Each row was made from one path, in order. Every step used is in the known rows, and no mark comes twice. Write each row's path.
Known rows
f/t: [-11  -6  -3  -8  24  -4  -9  -7   4   1 -10  -4  14 -10   0  10   5 -16
  12   4  -3  -7   1 -10  -5  10   8   2   1   2  -1  -5   2   0   1   1
   6   3  10]
q/b/x/t/c/f: [  7  13  -7  -5 -20 -10  15  -5   0   4  -2  10  -5   0   2 -11 -15  19
  -6 -16  -3   9  -5 -11   5  -3  -9   9  -5  -7   6  27  -3  -8   7  -2
 -12  -2  -8]
q/f/t/c: [  3   6   6   0  22  18   0 -11  11   1  -9   1  13 -10  -7   8  -5 -15
   1   1  17  -1   1 -10  -5  -9  14 -12   8  -1  -6   3   7  -1  -3  -4
  -6  -4   5]
b/x/t/f/c: [ -7   0   2 -18  -8  -7   4  -6   6   7  -1  11   6   4  -1 -17 -13  13
  -3   1 -23   6  -1   0   9   6 -13  -4  -3   8  13  20  -4   3  17  17
  -7  11   0]
q/b/x/t/f: [ -6  -1  -9  -7 -10 -24   3  10 -11  -2   2  14   4   8   5 -12   0  16
  -5 -27 -22   1  -4   1  17   8 -27  13  -1  12  17  20 -10   1   7  -2
  -8  12   4]
b/q/f/c: [ -4   5  14  -3  10  10   3  -3  -8  -1   5   4   3   1  -1  -7   9  -5
  -7  14  17  -3   7  -7 -18  -7  13 -13   4   2  -1 -20   3 -13   4  14
  -4  -3  -9]
b/x/t/f/q: [  3  -7  -5 -12  -9 -30  11  13   7   3  -4   7  -5   9   2  -1  -7   4
   2  -1 -20   0 -18   8  18   3 -17  11   1  15  15  15  -1  12   7   2
  12  13   7]
b/q/f: [ -8   6   7  11  12  -7   3   3 -14  -6   4   2   0   7  11  -1  19  -9
  -9  -1  27  -7  -7 -10 -12  -3   2  -6  10   5  -2 -24   5 -11  -3  -4
   6  -8  -5]
x/b: [ -5  -6   0  13  -4  -8  -5   1  -2 -10  -3  -6   1   2  18   6  13  -2
 -10  -2  -7   4  -1  12   4   7  -5   1   1  -8   3 -18  -5   6 -12   0
   0   0   8]
q/b: [ -6  -9   0   4   5 -13  -6  16 -18  -7   6  -1   3  -9  -2  -2  22   4
   5 -11 -13  -5   5   6  -4   0   0  11  -7   6   8 -16 -11  -7 -10   0
 -11   2   6]
t/f: [ -5  -6   4   6   0 -13   0   1   8  -5   2  -4   8   2   5  -2   2   9
   9  -5 -17  -5  -6   7  11  13 -11   0  -2  10   4   8   0   2  -1  -4
   3   7  20]
q/f/c: [ -8  -3  17  -4   9   8   1  -5  -4   5   6   2   8  -8  -6  -6   8  -4
  -2  14   4  -1  10   1 -14 -10  16 -14  -2   5   2 -19   1  -7  -3  16
 -10   2  -5]
b/q: [ -7   4   0   6   5 -11  -2   4  -7  -8  -2   0  -3   9  11  -3  16  -4
   0   3   8  -3 -13  -6  -9   7  -3   2   3   1  -1 -16   2  -7   3  -2
   9  -8   4]
f/c/t/x: [ -3  -1   4  -1  -9  30 -15 -13   2  13   6  -7  -5  -2 -18  -5 -13   3
  14  17  -3   7  13  -2  -6   0  13  -7 -11  -6 -10   4   3   5   5   3
   0  -5  -8]
c/t: [-12  -6  -2   6   0   0 -10 -11  -8   6   1 -10   0   0  -2   4   4  -3
   8   5   2  -6   8  -8  -7   3   1   4  -8  -5  -6  -9   1   5  -2  -5
  -5  -5   1]
x/b/q/f/t: [ -1   4   0   1  26  10  -2  -6  -2  -7  -4  -1  10   3  14  14   8 -20
 -13  -2  28  -9   7  -9  -8   2   5  -5  18  -8  -7 -16   4  -7  -6  -3
   7  -4  -5]
f/c/t: [ -9  -5   4  -5  -2  17 -10 -14  -1  12   4  -7   2  -5 -12  -2  -6   0
  10  17  -2  -4  20  -7 -11  -1  11  -2 -12  -7  -5  -8  -1   4   4  11
 -14  -1  -6]
c/t/f/q/b: [ 13 -15  -4  -4  -4  -4  -1  19  -3   0  12  -8  -2  -4 -17  11  -1  12
  13  -4 -16 -15  15  17   7  -4  -5  16 -10   7   2   0  -7   6  -7  -5
  -8  10   5]
x/t: [-12  -6  -8   3   4 -16  -5  -6  -1   3 -10   8   1  -2   9 -11  17  -2
  -2  -3  -6   1  -9  -4  -3   4 -11   0  -2   9   3   2   1   0   2   6
  -1  -2   4]
f/c: [ -9  -7  10  -8   4   2  -4  -4   3   2   0  -2   5  -9  -5  -7   6   1
   7  18 -13   2   4   3 -10   2  11  -7  -8   2   4 -13  -2  -2   4  18
  -8   2   4]
f/t/c: [  2   3   0  -4  15  14  -4 -11  17   0 -14  -2  10 -11  -5   7  -7 -12
  10   4   1   2  -2  -8  -2   1  11  -6   3  -5  -6   9   4   4   3  -1
  -5  -4  12]
x/t/f: [ -5  -6  -6   3   0 -14  -2  -7  10   2  -5   5   7   3   7 -11   2  11
   2  -9 -17  -1  -5   5  10  11 -20  -1  -1  14   3  22   1   2   3   1
  -1   7  12]
t/x/b/q/f: [  2  11   4  19  -1  11  -1   3  -9 -10   6   1  -8  13  14   3   9  -9
 -18  -5  27   5  -3   4  -2  -3   2  -9  14  -5  -6 -17   4  -6  -9  -8
  14  -9 -11]
q/b/x/t: [-11   0 -11  -8  -8 -28  -3  12 -26   2  -3  18  -2   3   6 -13  14   6
  -9 -23 -14   6  -6  -7   3  -1 -17  16  -1   6  19   2 -10  -2   7   2
  -9   5  -8]
b/q/f/t/c/j: [  0  10  -2  -3  11  25   1  -7  -3   5  -6  -7  -4  -6  -2  11  -5 -20
   8   0  18  -7   0 -15 -16 -18  11 -18   6  -6 -15   1  10   6   1   0
 -11  -5   4]

Write each row's path
[  3   2   7   9 -11  36  -9 -10  -1   5  10  -8  -3   2  -5   1 -11  -3
 -10   8  10   9  23   9  -2  -7  11 -11   0 -15  -8  -8   1   5  -8   1
  -3  -4 -16]
q/f/c/t/x/b
[ -2  -7   3 -10   0   4  -2 -11  16   6  -2   6   8  -4  -4 -16  -6  13
   3   8 -20   2   4   7   3   5  -7 -11  -6  10   2  19  -1   0  11  19
 -11   9   6]
x/t/f/c
[  0   0   0   8  10  18  -8  -5   3  -3  -2  -4   6  -2   6  10  -1 -14
  -8  -3  10   5   6   6   5   1   9  -8  12  -8  -7  -2   2   3 -10  -7
  13  -1  -4]
q/f/t/x/b
[-11  -3   5  -2  31   0  -4  -8  -3   2  -5   0  17 -10   2  10  11 -23
   4   0  12 -10   6 -13  -8   0  12  -5   8   6  -2  -9   4  -6  -5  -1
   3   2   1]
q/f/t
[ -9   0  -5  -6  -9 -26   5   0   0   2  -5  12   4  12  11 -11  -6  10
  -3 -16 -18   4 -15  -4  17  13 -25   5   3  12  15  24  -3   5  11  -1
   2   9   7]
b/x/t/f
[ -7  -3  10  -2   4  21  -7 -15  -7  13   9  -5   4  -5 -12   0  -2  -4
   1  15  12  -7  25  -9 -16 -10  15  -9  -6  -4  -8 -15   2  -1   0   9
 -16   0 -12]
q/f/c/t
[ -6   1   4   1  19  14  -8  -5   2   5  -1   0   9  -6  -8   5   0 -16
   8   1  13   1   3  -7  -4   1  14  -7   8   5  -7   3   6  -4  -3  -7
  16  -2  -1]
q/f/t/x
[ 17   0   4  -1 -11  -9  20   0  22   3  -1 -11  -8  -6  -7   5 -15   5
   9  20   0  -1 -13   5   5  -5  10   0  -7  -3  -5  10   7   1  -2  -3
   7  -2   6]
t/c/f/q
[  6   8  -3   5 -12  -1  12 -21  20   7  -9   1  -1  -5   4 -11 -16  12
   1  -1   4   7  -9  -9   0   1  -2  -7  -6  -5  -7  29   8  -4   4   1
  -5  -8   1]
x/t/c/f
[ 20  -3   0  -2  -8  -6  14  15   7   0   6  -6  -6 -13 -13   6  -5  14
   9   3  -8  -4   0  12   3  -9   8   9 -10  -1   0   5  -4  -5  -7  -2
  -6   3   3]
t/c/f/q/b
[  3  -7  -1 -13 -11 -31  10  33 -15  -5  11   4  -2   5  -4   4  -1  11
   3 -13 -25  -4  -6  11  18   0 -10  21  -2  10  21  -3 -12   6   2  -5
   3  16   4]
t/f/q/b/x
[  5  -9   3  -4  -6 -24  16   5  12   3   1 -12  -6  -5   0   9  -3   3
  13  17  -5  -8 -11   6   2   1   8   6  -9   3   1  -2   4   0  -4   0
  14   2   4]
c/f/q
[  6   8  -6   6   7  17  -9  -2   6 -10  -6  -4  -3   9  11   8  -3 -11
  -5  -1  14   5  -4   0   1  13   1  -3  12 -13  -9  -3   2   0   1  -8
  19  -7  -2]
f/t/x/b/q
[ -2   4  -2  -4   9   8  -1 -14  17   8  -2 -10   5  -8  -4   5 -17  -4
  18   5   1   1  -1 -10   3  15  12  -2   0  -4  -9  23   8  -4   3  -7
  18  -3   1]
c/f/t/x
[  4   9  -3  16  -8   9  -6   4   0 -14   0  -4 -13  15  17   1   5  -3
 -10  -1   9  10  -9   7   1   9  -4  -2   9 -11  -6  -9   1   1  -3  -8
  17 -10   0]
t/x/b/q
[ 12   3  -8 -10 -14 -10   8  17  -4   1  -7  15 -11   0  -9  -7  -4   5
  -6 -10 -10  10 -12   2   8 -15  -8  11  -1   3  11   9  -5   6   6   2
 -11   2  -4]
f/q/b/x/t/c
[  4 -14  -2  -4   3 -18   1  27 -11  -6   5  -2  -4 -11 -10   8  18   2
   7   1 -16  -9   2  17   0  -6   4  16  -8   9   9 -19  -9  -1 -10   1
  -4   6   6]
f/q/b
[ 16   0  -3  -4 -10  -8  18  -6  26   8  -6  -3 -10  -6  -5   0 -14   8
   5  15   1   1 -13   4   3  -8   2  -1  -8   1  -4  20   8   3   2   2
   5  -2   1]
x/t/c/f/q
[ -1  -1   0  16 -10   6  -9   3   1  -8   1  -6  -5   4  10   2   3  -2
  -7  -2  -7  13  -5  17   9   8  -1  -3   1  -8  -1  -5  -3   8  -9  -6
  10  -4   4]
t/x/b
[  7   8  -1   7 -11  34 -11  -9   4  -3   5  -6 -13  12   1   0 -11   1
  -7  11  12   8  11   2  -6   3   3  -6   2 -20 -13  -5   1   2   4   1
   6  -9 -14]
f/c/t/x/b/q
[  4  -5  -4 -12 -16 -19   5  23 -18   1  12  -1  -6   8 -11   8  -9   7
   5 -12 -17  -6   6   5  14  -2 -10  24  -6   2  13   0 -11   8   2  -9
  -3  13  -3]
c/t/f/q/b/x
[  6 -14   2  -2   0 -20   7  13  15  -2   1  -7  -1  -1  -4   9  -1   4
  11  10 -18  -9 -12  19  13   5  -5   5  -4  13   5   2   1   7  -4  -1
  11  10  18]
t/f/q
[ -3   9   0   2  21  17  -7  -3   1   0  -1   1   5   1  -3   4   0 -17
   3   1  24  -2  -1 -12  -6   3  12  -8  13   1 -10   1   9  -8   3  -9
  22  -6  -6]
b/q/f/t/x
[ -4   4   8  -2   5  25  -5 -14  -9   8   9  -3   0   4  -8  -1  -3  -5
  -3  14  25  -8  21 -14 -21  -9  12 -10  -1  -7 -11 -16   4  -7   4   8
 -10  -6 -18]
b/q/f/c/t
[ 12 -14   0  -4   0 -17   5  27  -2  -7   9  -4   0  -7 -11   7   8  12
  10  -3 -25 -12   4  23  11  -1  -7  14  -6  14   8  -2  -9   0  -9  -2
  -3  13  12]
t/f/q/b
[  4  10   0  20  -5  25  -4  -4 -11  -4   9  -4  -9  15   8   4   1  -8
 -18  -4  32   0   9  -1  -7  -4   2  -7  10 -12 -14 -15   6  -4  -7 -13
   9 -11 -17]
c/t/x/b/q/f
[  4   8  -6  16 -12  21 -12  -6  -3  -5   2  -8 -13  17  10   5  -4  -2
  -8   0  16   5   2   2   0   7  -3   1   5 -19 -11  -5   2   3  -2 -11
  12 -12  -9]
c/t/x/b/q
[-17   2  -8  -7  -6 -29  -1   1 -15   4 -10  16  -3   8  13 -13   8  -2
  -8 -12  -9   8 -16 -13   4   5 -15   9   1   6  15   3  -2   4  11   3
   2   2  -3]
b/x/t
[  1   5   6   4  -1  30  -4 -15  -7   2   8  -6  -1   7  -1   3  -4  -5
 -13  10  25  -5  25  -5 -15 -10   8 -10   3 -15  -9 -19   1  -2  -3   8
 -12  -6 -20]
x/b/q/f/c/t
[ 12  13   2   5  17  29   2 -11  11 -10  -9   1   6   2   5  12  -6 -17
 -14  -2  28   2   3  -7  -6  -6   8 -13  17 -15 -10  -1   6  -3  -3  -5
  -1  -8  -3]
x/b/q/f/t/c
[ 13 -15  -9  -6  -1 -17   3  21   1  -2   2   5   0  -6  -9   0   8  13
   5  -7 -22  -8   3  21  11  -4 -14  13  -6  17   7   9  -6   1  -4   3
  -6  12   8]
x/t/f/q/b
[  2   8  -7  -5 -12  -7   1   7 -10  -1  -7  18  -4   2  -2 -13  -1   8
  -9 -20  -9  14  -9  -6   6  -9 -12   8   0  -1  10  12  -6   2   8   1
 -15  -1  -3]
q/b/x/t/c
[  6   9   5   6 -10  -1  13 -15  18   2  -2  -9   0  -5   2  -3 -14   9
   7   4   3   4  -8  -6   1   3   7  -6  -6  -9  -6  17   6  -5  -1  -5
  -3  -7   7]
t/c/f
[  2   3  -5   5  -3   4  -2 -10  11   1 -14   9  -2  -3   2 -12   2   2
  -3  -2  -2  10 -12  -3  -1  -5  -6  -7  -2   1  -3  14   5   4   3   5
 -10  -7   7]
x/t/c
[-13   1   0  -6  -8 -27   0  22 -32  -5   6   9  -1   3   4  -4  13   3
  -3 -19 -17   3  -4  -5   6   3  -5  20  -2   3  20 -16 -14  -1   1  -4
  -5   5  -2]
q/b/x
